Known rows, with every step that occurs:
tona -> lagatof -> fatife: [ 26   1  16  19   6   5 -39 -22 -47  -5 -15  23 -13   3 -11  24 -54   0
  -8   3 -15 -16 -20  31 -30   1   2   5 -18  -6]
fatife -> lagatof -> tona -> banev -> goruno: [ 50   9   1   5 -21  10 -20   7 -53  11 -15  33 -14  -9  -1  43 -31 -17
  -1 -18 -21  -9 -21  40 -14 -11  -8 -42 -13  -4]
tona -> banev -> funid: [ 40   7  24  19  -2  14 -17   2 -47  -2   1  13   3  11   0  20 -44   0
  -1  -5   5   3 -16  39   5  -7  -7 -17   6 -11]
banev -> gifa -> favol -> funid: [ 30  -5  -4 -13  13 -12 -15   9 -29  22  12  22 -20   4 -14  15 -43 -26
  29 -10  -4 -28  -8  17   5  14  -6  29  -2  33]
favol -> goruno: [ 38  -1  25   9   9  27 -32  -3 -27  21  13  17 -10  17 -17  19 -37 -13
   9   0   4 -21  -4  10   1   1  -4  -2 -17  16]
funid -> banev: [ 33  -3  15  19  12  17 -37 -10 -25  -4  -7  16  -5  15  13  28 -46   6
  -4  -3  -6 -23  -5  34  15  -4  -5   3   4   4]
banev -> gifa -> burur -> funid: [ 18 -16  28  19  24   7  -4 -11 -34   5 -13  16 -27  16   4  16 -38   5
  39   8  -2 -18 -18   4 -21  21   7  30   3  21]
fatife -> lagatof -> tona: [ 47 -13   6  10  -4  11 -30  -6 -46  10 -25  17 -30 -18  -7  32 -31  -6
   2 -14 -13 -20  -7  31  -2  -7 -14 -17  -7  12]
fatife -> kasol -> gifa -> banev -> funid -> burur: [ 40 -13   2  20   1  38  -6 -17 -42  17 -31  10 -13   5  29  35 -43   5
   0   1  12 -13 -15  43   7 -19  26  -3   9  -1]
tona -> banev -> gifa -> burur -> funid: [ 23  -7  37  20  19   4  -7  -2 -47   5  -6  23 -19  12  10  15 -42   0
  23   0  -6  -4 -19  20 -18  21   9  16   1   5]
kasol -> gifa -> burur -> funid -> banev: [ 25 -22  28  38  15  16 -33 -15 -25  -1 -20   2 -12  -3  45  18 -37   5
  16   6 -11 -28 -10  24  -9   6  18  13   6   9]
tona -> lagatof: [ 35  -9  24   7  10   6 -28 -17 -44   0  -6  18  -6   4   1  21 -49  -8
  -4  -1   5 -18 -18  20 -18   8  15   3  -6  -5]
fatife -> lagatof -> tona -> banev: [ 51  -4  13  10  -9   7 -33   2 -56   9 -18  22 -23 -22  -1  33 -36 -12
 -13 -22 -16  -6  -8  46   1  -6 -11 -31  -7  -4]
burur -> funid -> banev -> gifa: [ 21 -12  32  35  24  10 -21 -15 -42  -4  -8  21 -17  30  27  13 -43  -8
  19   4 -14 -23   0  26  -4   7 -16  10  -2  18]
lagatof -> tona -> banev -> funid: [ 39   5  23  18  -5   4 -11   3 -50  -5 -10   3  -1  -2   6  30 -36   0
   6 -16  -9   0 -13  49  10 -17 -15 -36   7  -1]
favol -> funid -> burur: [ 36  -5 -13 -17   7   7 -28   9 -16  15   6  18 -12 -17 -11  40 -32   5
  13  -3  -5 -30 -20  14   9   0   9  27  -7  18]
fatife -> kasol -> gifa: [ 43  -6  16  16   3  19 -30 -22 -31  31 -12  13 -16   1  11  32 -47 -10
  -7   8   9 -16  -7  39   3 -10  14   7  -3  13]
fatife -> kasol -> funid -> banev -> goruno: [ 24  10   5  20  -7  27 -18 -11 -10  14   1  28  -8  36  23  47 -62  19
  -9   9 -16 -23 -19  49  10 -28  14   8  -1  -4]
gifa -> burur: [ 31  -8  11   3  12  15 -21  -8 -19   7  -9  11 -13   0  -8  31 -41  20
  15   1   6 -18 -23  12  -4   8  18  22  10   9]
burur -> funid -> banev: [ 23  -6  30  31  19  18 -34 -14 -33 -15  -1   6 -10  16  29  22 -37   3
  -7   9  -6 -25   1  23  -3  -2 -13   1   0   5]
lagatof -> tona: [ 35  -5  14   3   6   3 -23  -5 -32   5 -10   7 -16  -4  -3  40 -33  -2
   7  -9  -5 -18  -7  26   7  -8  -8 -13   2  20]
funid -> burur: [ 37  -8   3 -10   2  17 -18   0 -22   3  -7  16 -21  -8  -2  44 -32   2
   6   4   6 -22 -18  13   8  -4  -3  16   6  13]
kasol -> gifa -> banev: [ 36 -18  22  15  13  19 -38 -10 -39  14 -17  20 -11   8  14  24 -49 -18
   2 -15  17 -15  -9  30   1  12  30  -8   1   4]
lagatof -> fatife -> kasol: [ 29  15   5  21   4  21 -35 -24 -31  12 -10  19 -22  11 -15  41 -51  15
 -22  15 -13 -13  -8  43  -6 -21 -12  16 -11   7]
fatife -> kasol: [ 37   5  13   9   8  23 -24 -20 -30  19   0  15 -16  12  -4  37 -46   8
 -16  12   9 -13  -6  32   5 -12   3  12  -1   8]
tona -> lagatof -> fatife -> kasol: [ 28  10  11  24   6  15 -32 -35 -47   8 -17  21 -16   9  -6  31 -58   9
 -28  12 -16 -15 -16  44 -28 -13   6  12 -22 -10]
lagatof -> fatife: [ 26   8   7  17   4  11 -40 -12 -30  -1 -10  20 -21   5 -21  32 -47   6
  -2   4 -13 -16 -14  30  -8  -6 -15   9  -9  11]
gifa -> favol -> funid -> banev -> goruno: [ 30  12 -18  -5  -1   3 -25  14 -14   3  17  19   6  11  13  31 -37 -13
   9  -3 -17 -40 -12  24   4  -9  -4   5  -4  16]
kasol -> funid: [ 26 -12  22   4   1   9 -26  -2 -17   9   4  19 -21   9  -6  29 -58   7
   4  -3   3 -16 -20  28  11   0  11  16   6   5]
fatife -> kasol -> gifa -> burur -> funid: [ 28 -15  25  27  12  23 -19 -25 -29  21 -15   2 -22  -5  28  27 -39   7
   4  19   5 -19 -12  23 -20  -1  25  23   1  12]
favol -> funid -> banev -> tona -> lagatof: [ 38   1  16  15  22   5 -44  -9 -36  12  10   9   5   2  20  27 -47   1
  -5 -22 -27 -28 -11  34 -12  -8  -6   9 -13  -2]
tona -> lagatof -> fatife -> kasol -> gifa -> favol: [ 31  -1   6  18  -4   4 -30 -27 -47  14 -18  13 -24 -13  13  23 -56 -25
 -23  11 -11 -20 -10  45 -25 -11   6   8 -11   5]
fatife -> lagatof -> tona -> banev -> gifa: [ 48  -9  14  13  -4  -2 -19   0 -65  19 -25  36 -31  -8  -4  23 -42 -22
  11 -27 -24  -5 -10  48   1   3 -14 -22  -9   7]
tona -> lagatof -> fatife -> kasol -> gifa: [ 34  -1  14  30   0  11 -40 -37 -50  20 -26  20 -17  -5   9  28 -61 -10
 -20   8 -16 -16 -18  51 -29 -12  17   8 -22  -3]
fatife -> lagatof -> tona -> banev -> funid -> burur: [ 53  -6  -3   9 -19  14  -7   9 -59  -1 -30  13 -24 -30   9  35 -26   3
   5 -18 -22  -4 -20  45   5 -22 -21 -31   4  -6]
lagatof -> tona -> banev -> gifa -> favol -> funid: [ 35   1   1 -14   6 -26 -13  20 -43  17   7  19 -16 -13  -3  27 -38 -32
  19 -27 -21 -17  -7  41  13   5 -10  -6  -3  29]

Rows:
[ 28  -5  46  36  23  15 -32 -19 -50 -10   4  -1  -8  15  43  23 -40  -4
 -13  -4 -17 -21  -3  24 -29  -8 -23  -3  -3  -6]  burur -> funid -> banev -> tona -> lagatof
[ 31   0  -9  -1  11   1 -38   8 -18   2  14   9  -4  -3  13  20 -40  -8
  -2  -8 -12 -38   0  28  18  -3  -6  15   2  15]  gifa -> favol -> funid -> banev
[ 37  -4   2   4  -4  20  -3  -1 -31  -5 -12   7 -12  -1   1  32 -31  12
  19   6   4 -15 -22  17   7 -13 -10   5  13   8]  banev -> funid -> burur
[ 27  -9  -4  13  26   0 -25  -5 -18  19 -11  26  -4  13   4  18 -50  19
  40 -15 -30 -32 -21  30   7  13  22  39  -4  17]  favol -> funid -> banev -> gifa -> burur
[ 33  18  19  26  11  19 -32 -31 -48  18  -7  11 -21   8   0  42 -54   8
 -28   2 -23  -9 -13  43 -34 -26 -23  11 -14  -3]  banev -> tona -> lagatof -> fatife -> kasol
[ 18 -12  24  31  22  20 -26 -13 -25 -14 -10   4 -10   9  30  23 -36  25
   7   9 -10 -27  -9  17  -9   3   6  17   8   3]  gifa -> burur -> funid -> banev
[ 28 -13  11  21  22   9 -15 -13 -23   7 -21  23 -11  22  12  21 -50  16
  33  -5 -19 -23 -18  27   7   9   8  28   9  13]  funid -> banev -> gifa -> burur
[ 26   5  24  26  21  19 -40 -18 -57   0 -16  18 -15  18   2  34 -54   1
 -18 -19 -16  -9 -16  33 -35  -4  -5  -4 -11 -12]  gifa -> banev -> tona -> lagatof -> fatife
[ 40  -3  33   8  13  11 -27 -14 -45  11   3   6 -11   7   7  30 -44  -9
  -5 -12   0 -12 -17  18 -25  -3 -13   2  -2   0]  banev -> tona -> lagatof
[ 20  -4  16  40   9  21 -31 -30 -32  15 -25   6 -29  -7  15  30 -44  15
  -2  23 -17 -17 -14  35 -30  -9  13  27 -10  10]  lagatof -> fatife -> kasol -> gifa -> burur -> funid
[ 32  -7  19  22  17   8 -23 -13 -34   6 -14  28 -10  29  11  21 -52  -5
  20  -7 -15 -22  -6  34  13   4 -10  10   1  15]  funid -> banev -> gifa
[ 29   1  38  32  21  22 -33  -9 -34  -4   8  -4 -15  17  36  32 -32   3
  -7  -2 -13 -19   4  23  -8 -14 -41   1   4  11]  burur -> funid -> banev -> tona
[ 30  10  22  35  13  12 -45 -22 -44  -6 -14  12  -9  12  17  33 -53   5
 -15 -11 -38 -18 -13  43 -23 -20 -31   1 -10  -7]  funid -> banev -> tona -> lagatof -> fatife
[ 24  10  25  26   2  15 -29 -26 -36  21  -3  15 -29  12   2  41 -70  17
 -24  -1 -28  -7 -21  50 -25 -28  -9  21 -10 -10]  banev -> tona -> lagatof -> fatife -> kasol -> funid
[ 50  -3  13  22 -15  11 -18   1 -64   3 -24  13 -15 -15   3  22 -34  -2
   0 -20 -16  -1 -12  51   1 -16 -19 -39  -2 -10]  fatife -> lagatof -> tona -> banev -> funid
[ 27  13  21  32  21  29 -33 -32 -58  13 -17  16 -19  22   8  41 -59  10
 -36  -9 -16  -6 -10  47 -33 -19   0   3 -14 -15]  gifa -> banev -> tona -> lagatof -> fatife -> kasol
[ 30 -10   3   9   8  31  -5   0 -40  -9 -20  12  -9  12   8  33 -36  15
  11  -6  11 -13 -19  22   8  -7  10  -2  13  -4]  gifa -> banev -> funid -> burur
[ 37   7   0   0  16   3 -37  11 -19  13  23  -1  -8  -2  17  30 -36  -8
  -2 -17 -18 -31   4  27  11 -15 -33  14   7  21]  gifa -> favol -> funid -> banev -> tona
[ 39   7  24  32   3  14 -38 -33 -50  31 -17   9 -22  -2  14  36 -56 -10
 -19   0 -25 -11 -15  52 -35 -23 -10   4 -17   3]  banev -> tona -> lagatof -> fatife -> kasol -> gifa
[ 17   8   7  36   1  23 -41 -23 -17   6 -11  23 -23  20  10  39 -71  32
 -24   8 -36 -18 -10  64  14 -30  -2  22  -5  -4]  lagatof -> fatife -> kasol -> funid -> banev
[ 19 -13  25  23  18   2 -12  -5 -40 -10   0  13 -25  21  31   8 -39 -24
  15   5  -9 -29   6  20   1   8 -27  11   8  25]  burur -> funid -> banev -> gifa -> favol
[ 39   6  23  20  14  20 -35  -7 -27   6   3   2  -8  16  21  37 -41   5
  -5 -11 -13 -17  -1  32   8 -17 -34   1   8  10]  funid -> banev -> tona
[ 37   1  28   7  10   1 -17   0 -47  14  -2  34 -14  18  -6  21 -52 -19
  10 -11  -2  -2 -14  36   5  13  -2   0  -2   5]  tona -> banev -> gifa
[ 32  -6  27  32  13  15 -47 -20 -57  13 -25  17 -16   5  16  30 -56 -18
  -8 -23 -17 -11 -17  43 -36  -1   5 -11 -11  -7]  kasol -> gifa -> banev -> tona -> lagatof -> fatife
[ 29 -13  14   6  17   6  -7 -10 -25  17 -16  23 -20  17 -13  22 -47   9
  39  -3  -2 -17 -25  14  -5  17  15  30   7  19]  banev -> gifa -> burur
[ 29  -7   9  10  14   1 -11  -3 -30   0  -5  20 -20  21  16  15 -47 -21
  15  -5 -10 -27   0  29  15   2 -22  13  12  25]  funid -> banev -> gifa -> favol
[ 27 -14   6  -9  -6  13 -16   5 -11   7  -2  19 -31  -6  -1  45 -49  10
  10   1   1 -19 -26  21  15  -5  11  25  11   9]  kasol -> funid -> burur
[ 23 -10  33  19  17  -6  -2  -1 -48   2 -17  14 -23   0  15  28 -34   0
  27 -10 -20  -5 -16  28 -12  11   2  -4   2  15]  lagatof -> tona -> banev -> gifa -> burur -> funid
[ 18   8   8  23  -2  18 -32 -19 -21  16  -6  23 -31  13 -14  41 -67  24
 -18  11 -19 -10 -16  52   2 -22   2  26  -7   0]  lagatof -> fatife -> kasol -> funid
[ 22  16  15  38   5  26 -39 -19 -17  17  -3  12 -28  22  16  50 -66  30
 -26  -3 -42 -12  -6  65   6 -41 -30  20   0   1]  lagatof -> fatife -> kasol -> funid -> banev -> tona
[ 36 -18  21  28   8  25 -23 -12 -47   8 -23  11  -1  16  19  15 -48  -8
  15 -13  16 -12 -14  37   0   1  20 -17   6  -4]  kasol -> gifa -> banev -> funid
[ 42 -12  21   2  -1  16 -30   4 -28  28  10  10 -19  -3   3   8 -34 -47
  11  -2   9 -28   1  11   2   4  -3  -5  -8  31]  kasol -> gifa -> favol -> goruno
[ 16   4  13  40   2  17 -39 -33 -33   1 -16  25 -16  17  18  33 -78  26
 -30   5 -39 -18 -17  67  -9 -24  14  17 -13 -21]  tona -> lagatof -> fatife -> kasol -> funid -> banev
[ 29   3   8  46   3  32 -29 -28 -50  13 -35  16 -12  18  13  25 -57  10
  -7   0  -6  -6 -12  61  -7 -19  12  -7  -7  -5]  lagatof -> fatife -> kasol -> gifa -> banev -> funid
[ 18   1  13  27  10  23 -15  -5 -19 -13  -6  13   0  22  31  34 -32  19
  20  13 -16 -30 -21  12 -22  -1   8   7   3   3]  gifa -> burur -> funid -> banev -> goruno
[ 20   2  26  37   5  10 -44 -16 -33  -1  -8  15 -19  15  20  33 -69  14
 -12 -16 -45 -16 -20  52 -16 -21 -17  10  -6 -12]  kasol -> funid -> banev -> tona -> lagatof -> fatife
[ 37  -1  24   6   5 -11 -12   2 -50  13 -12  25 -18   5   0  34 -43 -19
  17 -22 -16  -4 -12  44  10   2 -11 -19  -2  15]  lagatof -> tona -> banev -> gifa
[ 33  13 -12   6   4  12 -35   4 -14   8   9  27  14  19   8  37 -42   4
  16  -6 -22 -35 -20  29   1  -7   7   4 -14   7]  favol -> funid -> banev -> goruno
[ 19 -16  14   9   5  -2 -12   2 -21   4  -1  23 -29  23  18  16 -63 -12
  19  -8 -15 -26  -8  37  23   2  -8  22  17  18]  kasol -> funid -> banev -> gifa -> favol
[ 32 -10 -19 -28   8  -9  -5  16 -24  18   5  22 -28 -13  -9  28 -34 -23
  34  -5  -8 -34 -15  10  10   9  -6  37   2  38]  banev -> gifa -> favol -> funid -> burur
[ 23  -8  18  28  11  16 -15 -21 -23  22 -10  29 -24  37  21  28 -71  14
   4  -1 -20 -18  -8  56  23 -12   7  27   2   6]  fatife -> kasol -> funid -> banev -> gifa
[ 38 -11  18  20  14  29 -32 -22 -41  27 -18  19 -13  13  21  32 -52  -8
 -17  -4  16 -14  -3  44   3  -3  34  -2  -3   1]  fatife -> kasol -> gifa -> banev
[ 37 -21   6  15   1  28 -13  -3 -42   3 -29  11 -10  -1  24  27 -39  -5
  19 -10  12 -15 -21  29   6  -5  21  -9  12   3]  kasol -> gifa -> banev -> funid -> burur
